In the rows, 128 means zero.
Known rows, with every step that occurs
milaved-mepus: [116 150 163 146 110 110 139 159 146 130 131 159 120 112 150 142  96 126
 146 194 112 136]
milaved-mepus-fures-gozil-ferat-piro: [111 123 187 153 112 153 115 155 167 154 122 148 161 134 174  95  88 159
 156 193 131 143]
gube-piro-fures: [121 129 140 131 101 163 160 189 146 123 154 156 119 162 127 118  92 122
 121 157  69 147]
gozil-ferat-piro-milaved-mepus: [103 162 195 156 101 148 140 157 144 136 127 149 124 155 179 144  96 150
 164 136 115 142]
ferat-mepus-gube-gozil: [152 165 133 145 128 113 132 118 148  59 160 169 130 121 136 119  84 150
 134 148  89 104]
ferat-mepus-gube-gozil-milaved-piro-fures: [138 174 131 135 127  86 136 133 125  84 156 184 127 135 126 102  93 148
 143 180  77 111]
gozil-milaved: [119 148 166 141 110  83 148 172 170 141 142 174 109 133 144 125  84 125
 144 148  86 135]
gube-gozil-milaved-piro-fures: [118 157 144 121 114 103 140 163 125 137 155 197 119 156 139  86  99 136
 157 161  75 142]
piro-fures: [114 114 140 135 110 142 160 174 128 123 151 164 117 160 119 120  98 127
 140 153  96 150]
milaved-piro-fures-gozil-gube: [114 113 125 138 122 173 152 169  95  97 141 175 107 157 127  75  66 137
 150 204 128 170]
milaved-mepus-fures-gozil-gube-piro: [130 144 162 147 107 149 133 170 158 136 130 160 132 111 160  97  66 141
 131 245 110 145]
ferat-mepus: [134 139 149 152 121 139 143 136 159  68 153 164 118 145 138 132  76 127
 137 151 106 124]
mepus-gube-gozil-ferat-piro-milaved: [131 169 163 146 111 137 134 140 138 103 148 156 132 145 165 107  94 172
 154 101  91 123]
milaved-piro-gube: [116  75 140 135 108 179 140 166 143  85 138 167 121 180 136  82  68 113
 145 193 124 158]
mepus-fures-gozil-ferat: [135 111 164 152 127 172 114 160 176 122 139 143 145 151 167  43  66 155
 142 170 121 150]
fures-gozil-milaved-mepus-gube-piro: [127 179 154 145 115  81 127 183 174 142 120 154 133  81 153 130  82 140
 130 223  54 123]
ferat-mepus-fures-gozil-gube-piro: [147 131 149 153 118 177 137 147 170  75 151 165 131 142 149  89  47 143
 122 204 107 132]
milaved-mepus-gube-piro-fures-gozil: [126 159 136 140 112 119 138 183 138 128 128 142 138  96 133 131  97 141
 123 231  67 129]
gozil-ferat-mepus: [135 166 159 157 132 148 133 134 155  87 154 153 119 154 164 113  74 136
 140 126 120 132]
ferat-piro: [103  98 171 145  96 158 150 156 156 123 141 165 131 162 140 137  90 141
 153 108 124 143]
mepus-gube-gozil: [144 153 135 136 120 111 134 141 142  95 155 164 128 116 138 102  91 153
 137 134  90 121]
mepus-gube: [137 132 142 148 120 111 143 155 150  93 142 146 120 116 131 107  82 143
 132 150 110 128]
ferat-piro-milaved: [104 112 180 151  89 161 155 163 154 105 135 160 119 169 148 144  89 144
 159 124 100 140]
fures-gozil-milaved-mepus-gube: [122 166 156 149 122  64 127 171 162 141 119 159 131  78 149 132  86 143
 144 220  73 125]
gube-piro-fures-gozil: [122 121 133 133 108 180 149 195 149 122 147 154 129 153 130 108  84 129
 122 175  56 152]
fures-gozil-ferat-mepus-gube: [144 160 141 161 143 148 121 138 157  72 141 141 136 123 159  97  65 155
 135 157 103 127]

Rows
[127 191 166 142 106  50 139 178 171 155 126 157 121  87 150 144  94 131
 129 203  67 115] -> gozil-milaved-mepus-gube-piro
[114 107 131 138 118 159 149 179 131 117 143 161 128 150 122 108  89 135
 142 175  80 155] -> piro-fures-gozil
[139 125 160 151 104 184 143 175 164  98 140 158 117 146 158  71  48 148
 131 212  93 150] -> mepus-fures-gozil-gube-piro-milaved
[107 142 182 155  92 117 147 156 142 114 121 150 127 126 150 162 101 154
 158 170 101 124] -> ferat-piro-milaved-mepus-gube
[144 159 149 149 104 133 147 175 163  79 139 136 110 125 144 112  75 143
 120 169  64 123] -> mepus-gube-piro-milaved
[150 183 147 163 130 166 124 156 165  60 138 132 126 131 170 101  59 155
 126 174  62 123] -> fures-gozil-ferat-mepus-gube-piro-milaved
[132  90 153 146 119 151 119 152 182  84 136 174 147 166 145  67  56 130
 144 240  98 132] -> ferat-mepus-fures-gozil-milaved-piro-gube
[104 153 181 158 111 165 127 162 149 128 121 148 135 140 180 131  85 157
 164 165  98 146] -> fures-gozil-ferat-piro-milaved-mepus
[136 198 153 143 124  93 122 139 133 130 140 156 134  98 165 117 102 155
 145 168 101 120] -> milaved-mepus-gube-gozil-ferat
[143 144 169 158 130 155 124 133 171  96 154 149 136 164 167  76  71 146
 138 147 131 130] -> gozil-ferat-mepus-fures
[ 94  85 152 139 101 176 153 174 135 133 140 166 144 169 124 132  97 148
 155 138  97 155] -> ferat-piro-fures-gozil
[123 114 139 128 116 189 126 151 135  97 150 175 130 187 160  63  74 128
 151 158 115 156] -> milaved-piro-gube-gozil-ferat
[120 138 155 144 119 108 136 177 172 131 134 169 122 123 148 112  74 133
 147 171  73 141] -> fures-gozil-milaved
[146 180 140 142 129  83 125 123 146  71 153 180 126 122 142  98  79 148
 143 170  90 105] -> ferat-mepus-gube-gozil-milaved-piro
[ 97  59 163 137  85 187 156 168 161 121 140 171 141 187 134 149  88 124
 150 127 113 149] -> ferat-piro-gube
[112 161 176 146  92 118 140 145 137 115 130 166 135 126 155 156 108 162
 162 157  85 119] -> ferat-piro-milaved-mepus-gube-gozil
[ 97 135 189 152  87 137 148 160 147 124 124 161 124 144 156 167  99 142
 164 164 101 134] -> ferat-piro-milaved-mepus
[138 128 163 153 124 120 123 145 189 100 142 168 142 138 148  90  65 143
 140 203  89 121] -> ferat-mepus-fures-gozil-milaved
[136 209 164 150 115 103 128 146 131 107 135 151 119 110 174 124  97 157
 152 180  77 121] -> piro-milaved-mepus-gube-gozil-ferat
[118 132 150 143 124 120 126 172 158 115 128 170 119 130 151  76  65 135
 153 195  93 148] -> fures-gozil-milaved-piro
[129 109 168 145 115 118 125 172 190 140 135 163 140 135 151  66  70 145
 144 195  91 139] -> mepus-fures-gozil-milaved
[119  94 178 153 115 186 119 158 177 134 136 147 158 165 167  59  72 164
 151 144 130 150] -> mepus-fures-gozil-ferat-piro
[143 122 150 157 125 161 137 135 159  72 150 170 129 141 144  92  51 146
 136 201 126 134] -> ferat-mepus-fures-gozil-gube
